Each row comes from the steps of one path. Every step used is in the known rows, and no mark comes twice. Write the path behind each row, first mark first.
In the rows, zero is written as 100.
Known rows:
Q/G/A/V: 84, 100, 99, 104, 141, 89, 124, 109, 93, 86, 78, 85, 87, 92, 78, 87, 99, 114, 145, 76, 91, 113, 99, 92, 130
G/Q/V/A/T: 96, 100, 86, 110, 124, 94, 124, 115, 106, 42, 75, 85, 97, 98, 87, 76, 125, 96, 132, 83, 97, 115, 116, 83, 123
A/V/Q/D: 97, 104, 84, 78, 133, 111, 100, 123, 91, 78, 94, 103, 86, 94, 87, 121, 114, 118, 127, 88, 111, 109, 88, 106, 113
Q/T/A: 99, 102, 100, 112, 130, 106, 125, 93, 88, 65, 79, 93, 93, 89, 96, 82, 83, 93, 117, 89, 84, 115, 89, 80, 115
T/Q: 99, 95, 79, 109, 129, 114, 128, 100, 100, 68, 90, 93, 85, 93, 82, 93, 87, 95, 104, 97, 92, 92, 99, 88, 121
T/A/G: 91, 106, 79, 107, 139, 106, 105, 104, 90, 95, 84, 116, 89, 88, 85, 106, 96, 93, 124, 86, 88, 107, 92, 89, 129
A/G/Q: 97, 105, 78, 109, 140, 113, 130, 109, 100, 74, 72, 88, 88, 85, 85, 100, 102, 95, 125, 81, 101, 107, 110, 87, 131
V/Q: 108, 99, 79, 78, 125, 118, 103, 118, 97, 83, 93, 105, 84, 102, 92, 104, 104, 107, 114, 93, 99, 106, 97, 97, 109
G/A: 101, 100, 81, 106, 120, 104, 133, 101, 91, 81, 86, 89, 88, 101, 89, 82, 96, 100, 141, 72, 86, 109, 102, 85, 116
X/Q/T/A: 98, 104, 95, 110, 132, 99, 130, 80, 98, 57, 89, 89, 100, 80, 97, 71, 82, 86, 123, 68, 92, 114, 96, 78, 109
A/T/Q: 97, 100, 83, 123, 133, 109, 136, 98, 104, 73, 86, 80, 92, 102, 84, 91, 117, 90, 103, 98, 105, 94, 105, 86, 125
V/Q/T/A/G: 98, 106, 96, 96, 136, 107, 120, 120, 98, 49, 76, 103, 88, 90, 96, 102, 84, 103, 115, 95, 99, 114, 84, 94, 130
V/A/G/Q: 97, 99, 82, 95, 134, 108, 129, 120, 100, 60, 75, 94, 87, 95, 89, 99, 91, 106, 137, 71, 95, 106, 103, 92, 136
A/G: 97, 108, 73, 100, 142, 117, 115, 108, 92, 101, 82, 97, 81, 93, 85, 113, 113, 101, 116, 93, 93, 108, 105, 97, 124
Q/V: 96, 105, 75, 99, 127, 105, 98, 105, 94, 82, 87, 103, 85, 94, 83, 92, 130, 100, 113, 104, 82, 118, 113, 92, 105
G/A/V/Q: 95, 98, 91, 88, 125, 92, 134, 126, 95, 70, 96, 103, 87, 102, 85, 95, 97, 105, 154, 73, 101, 105, 102, 101, 123
A/T/Q/V: 91, 103, 81, 125, 131, 99, 126, 103, 107, 57, 83, 86, 92, 98, 80, 87, 133, 90, 99, 110, 99, 103, 112, 89, 124
A/V/Q: 98, 100, 88, 75, 135, 103, 110, 127, 94, 90, 102, 111, 84, 100, 85, 110, 109, 105, 130, 90, 106, 103, 106, 107, 114
X/Q: 101, 103, 75, 95, 132, 109, 116, 84, 98, 89, 100, 92, 93, 88, 91, 84, 105, 92, 121, 68, 97, 107, 110, 87, 102
X/Q/V/A: 94, 102, 76, 88, 126, 94, 107, 101, 103, 58, 97, 102, 93, 92, 89, 80, 113, 101, 129, 74, 87, 115, 112, 93, 106
G/Q: 104, 97, 83, 105, 127, 113, 127, 101, 98, 72, 80, 86, 93, 90, 88, 81, 97, 93, 126, 77, 98, 106, 110, 78, 114
T/A: 98, 99, 84, 103, 128, 107, 102, 96, 88, 96, 92, 114, 93, 93, 88, 91, 92, 91, 124, 84, 84, 106, 92, 82, 113
T/A/V: 89, 99, 92, 99, 136, 95, 106, 106, 86, 101, 100, 121, 93, 91, 82, 96, 96, 91, 138, 82, 91, 103, 99, 91, 118
Q/G/A/T: 91, 103, 95, 120, 136, 97, 126, 99, 98, 82, 68, 68, 93, 100, 85, 80, 117, 109, 130, 78, 95, 116, 97, 81, 131
Q/D: 103, 106, 72, 100, 127, 127, 96, 94, 86, 86, 82, 85, 89, 92, 91, 110, 115, 115, 112, 85, 95, 114, 83, 89, 105

Write each row's path:
92, 94, 79, 102, 123, 99, 120, 115, 104, 39, 87, 103, 85, 97, 79, 88, 95, 104, 110, 102, 82, 101, 101, 96, 125 : T/Q/V/A
103, 99, 84, 96, 128, 108, 119, 110, 94, 86, 89, 89, 91, 115, 93, 95, 121, 105, 128, 79, 94, 106, 103, 93, 120 : V/A/T
93, 99, 110, 117, 134, 93, 143, 103, 96, 44, 76, 88, 99, 79, 89, 73, 77, 87, 139, 75, 98, 111, 102, 78, 126 : G/Q/T/A/V
90, 109, 77, 111, 138, 103, 120, 113, 103, 58, 69, 94, 88, 81, 81, 95, 119, 96, 122, 94, 97, 116, 117, 88, 129 : A/G/Q/V
90, 105, 102, 107, 139, 89, 134, 88, 96, 61, 95, 95, 99, 78, 92, 76, 86, 87, 135, 66, 98, 111, 102, 86, 114 : X/Q/T/A/V
109, 102, 94, 86, 127, 115, 125, 116, 98, 55, 82, 88, 85, 98, 99, 95, 94, 108, 109, 97, 99, 114, 93, 94, 112 : V/Q/T
99, 100, 75, 113, 127, 122, 117, 95, 97, 54, 81, 83, 89, 88, 84, 105, 93, 109, 99, 95, 98, 99, 80, 88, 119 : T/Q/D
94, 107, 74, 98, 130, 98, 106, 90, 102, 72, 96, 98, 93, 84, 86, 79, 123, 93, 117, 83, 92, 116, 118, 89, 100 : X/Q/V
98, 94, 85, 107, 128, 105, 135, 111, 103, 61, 88, 87, 91, 111, 88, 92, 104, 100, 118, 85, 97, 94, 99, 92, 131 : V/A/T/Q
96, 100, 78, 88, 123, 100, 101, 117, 94, 68, 88, 107, 85, 102, 86, 92, 118, 110, 124, 95, 77, 117, 106, 97, 112 : Q/V/A
97, 97, 84, 98, 121, 98, 117, 116, 103, 42, 78, 95, 92, 92, 86, 77, 106, 102, 133, 82, 88, 115, 112, 85, 118 : G/Q/V/A
98, 102, 77, 86, 136, 112, 115, 119, 92, 85, 84, 102, 81, 103, 89, 112, 99, 111, 129, 80, 87, 107, 98, 102, 130 : V/A/G
91, 103, 84, 115, 137, 104, 119, 104, 97, 71, 75, 107, 95, 81, 85, 94, 86, 87, 132, 77, 96, 107, 97, 80, 134 : T/A/G/Q
102, 106, 91, 103, 134, 107, 137, 83, 99, 62, 88, 75, 94, 84, 97, 75, 96, 93, 116, 72, 96, 115, 107, 84, 104 : X/Q/T
96, 101, 102, 94, 127, 90, 150, 124, 96, 48, 87, 89, 86, 98, 91, 88, 88, 106, 150, 75, 100, 112, 100, 99, 126 : G/A/V/Q/T
107, 104, 75, 81, 123, 127, 91, 113, 93, 68, 85, 95, 87, 97, 95, 116, 109, 120, 110, 90, 105, 113, 78, 96, 108 : V/Q/D
103, 102, 79, 109, 125, 122, 114, 96, 95, 57, 72, 76, 96, 84, 91, 94, 102, 106, 122, 74, 104, 113, 91, 78, 112 : G/Q/D
93, 100, 92, 108, 134, 101, 118, 100, 94, 82, 71, 78, 87, 94, 83, 81, 95, 114, 132, 77, 85, 116, 92, 83, 126 : Q/G/A
86, 100, 76, 105, 132, 99, 123, 122, 106, 37, 80, 104, 81, 93, 78, 100, 98, 105, 110, 104, 85, 102, 101, 101, 137 : T/Q/V/A/G
97, 104, 79, 126, 130, 117, 125, 94, 101, 59, 78, 72, 95, 97, 86, 103, 122, 102, 100, 94, 110, 100, 88, 86, 124 : A/T/Q/D
